In the rows, zero is written as 128.
Known rows, with every step that occurs:
F, V, U, W, C, Y, M, S: [215 202 132  74 121 135 108 151 195  87 102 145  44 183  90 184 214 143
 108  70 104 131]
C, S, M: [143 139 133 130 125 151 101 153 129 129 124 126 134 120 126 130 132 136
 114 125 103 109]
C, Y: [156 142 137 135 117 140 131 158 170 142 133 120 111 142 123 155 122 125
 118 102 139 103]
Y, M, S: [137 155 126  93 133 125 127 127 148  81 117 154 127 146 124 106 161 134
 130 101 106 132]
W, U, V, F, E: [197 151 125 116 107 134  49 139 142 133 103 129  81 180 121 172 190 145
 126 117 118 124]
U, W, C, S: [135 154 143 137 126 141 133 142 141  85 129 135  98 118 116 158 148 146
  90 109 120 122]
F, V, U, W, C: [183 166 125 103 124 129 106 123 136 123 111 126  63 150  99 181 189 143
 114 123 120 150]
S, M, Y, W, U, V, Q: [199 199  97 104 147 146 118 147 111 100  69 150  77 154 114 155 238  91
 137  92  99 103]
S, M, Y: [162 158 110 111 126 143 130 149 150 124 118 126  98 137 138 125 151  92
 129 107  94 136]
M, Y, W, U, V: [189 191 111 120 138 140 135 130 129  99  84 153  71 154 120 135 215 127
 122  79 125 119]
M, Y, W, C: [136 176 118 124 103 140 179 129 178  84 108 150  78 140 128 134 195 117
 124 101 127 130]
C, S, M, Y, W, U, V, F: [186 196 111 114 127 162  79 161 186 101  86 156  69 167 141 154 240 147
 107  68 109 102]
C, S, M, Y, W, U: [181 192 106 131 135 161 121 141 157  99 101 150 112 153 116 129 207 101
 106  66 114  98]
W, C: [123 141 132 133  93 131 149 140 135 103 123 121 124 112 111 149 156 146
 129 126 124 144]
U, W, C, Y: [168 163 130 141 103 138 144 170 182  94 124 112  85 138 111 180 155 130
  93 101 131 122]
S, M, Y, W: [154 169  95 112 121 146 139 143 166 105 104 138  94 152 136 107 179  96
 121 113 109 123]
V, Q: [118 129 133 114 151 126 132 125 106 135 121 139 128 128 129 155 137  97
 145 132 127 107]
V, U, W: [158 139 113 114 172 116  99 120 145 122 113 142  90 139 126 162 166 140
 108 127 147 127]
M, Y, W, U, V, F: [174 185 104 115 131 135 104 138 182 101  92 159  64 177 145 152 232 140
 119  69 134 117]
V, U, W, C, S, M, Y: [185 184 128 105 145 149 109 149 178  99 108 147  52 125 121 186 210 129
  99  86 106 130]
U, W, C, Y, M: [199 171 107 129  94 133 150 160 192  85 108 123  90 143 111 170 171 159
  99  98 126 131]
S, M, Y, C: [157 159 106  98  97 145 135 163 147 113 116 133 103 106 140 118 173 115
 151  92  88 147]
C, Y, M, S: [163 164 136 100 122 135 133 156 191  92 123 147 113 158 119 133 152 133
 121  74 117 107]

Rows:
[154 160 136 113 136 155 118 150 155 131 125 137  95 132 142 129 142 105
 120  92  91 111] -> C, S, M, Y
[185 162 130 129 125 134 125 160 195 110 115 129  69 139 102 211 190 151
  98  97 154 118] -> V, U, W, C, Y
[179 187 126 108 107 135 143 169 199  44 115 139  84 158 108 157 187 139
  94  73 112 126] -> U, W, C, Y, M, S
[185 146 116 123 109 130 135 148 185 132 116 131 119 149 126 148 139 155
 126 100 135 111] -> C, Y, M
[203 202 117 122 138 163 107 153 131  99  82 151  79 141 117 135 220 129
 110  73  96 100] -> C, S, M, Y, W, U, V
[132 176 141 124 115 152 171 127 177  93 115 162  81 134 129 141 186 125
 115  82 124 105] -> M, Y, W, C, S
[180 170 109 136 129 135 118 135 103  98  84 140 106 142 103 130 205 156
 120 112 135 116] -> Y, W, U, V
[158 181 101 118  88 150 161 149 174  81  99 132  88 137 124 131 209 111
 123 112 106 137] -> S, M, Y, W, C
[127 155 148 105 124 149 149 143 151 125 130 164  97 100 145 130 147 130
 141  63 106 111] -> M, Y, C, S
[148 172 117 114 136 158 136 144 166 117 111 153  93 146 139 114 169 109
 110  96 106  97] -> C, S, M, Y, W
[181 152 119  93 163 124  89 112 124 146 112 135  69 167 113 157 159 127
 118 126 119 133] -> F, V, U, W
[179 158 127 136 131 130 101 138  89 112  98 125 113 124 104 149 177 151
 125 106 120 130] -> W, U, V
[167 141 133  96 141 127  92 109 125 169 117 133  89 154 112 157 158 135
 141 125 122 132] -> F, V, U
[237 185 113  95 107 132 112 142 189 124  98 130  53 169  96 200 202 168
 113  92 124 136] -> F, V, U, W, C, Y, M
[192 175 113 137 107 146  95 169 200 112  98 138  84 179 125 177 220 165
 104  79 157  91] -> C, Y, W, U, V, F
[157 154 143 142  82 142 154 169 180 118 132 116 105 127 110 178 155 139
 117 101 135 120] -> W, C, Y
[138 165 120 136  89 161 139 155 154  89 106 135 117 118 109 133 193 149
 107 127 112 110] -> Y, W, C, S, M
[170 130 136  99 113 136  63 142 150 145 111 129  60 171 143 152 150 151
 131 146 111 126] -> U, V, F, E
[152 151 119 135 117 141 147 152 186 122 118 136 107 157 122 136 151 128
 109 109 153  92] -> C, Y, W
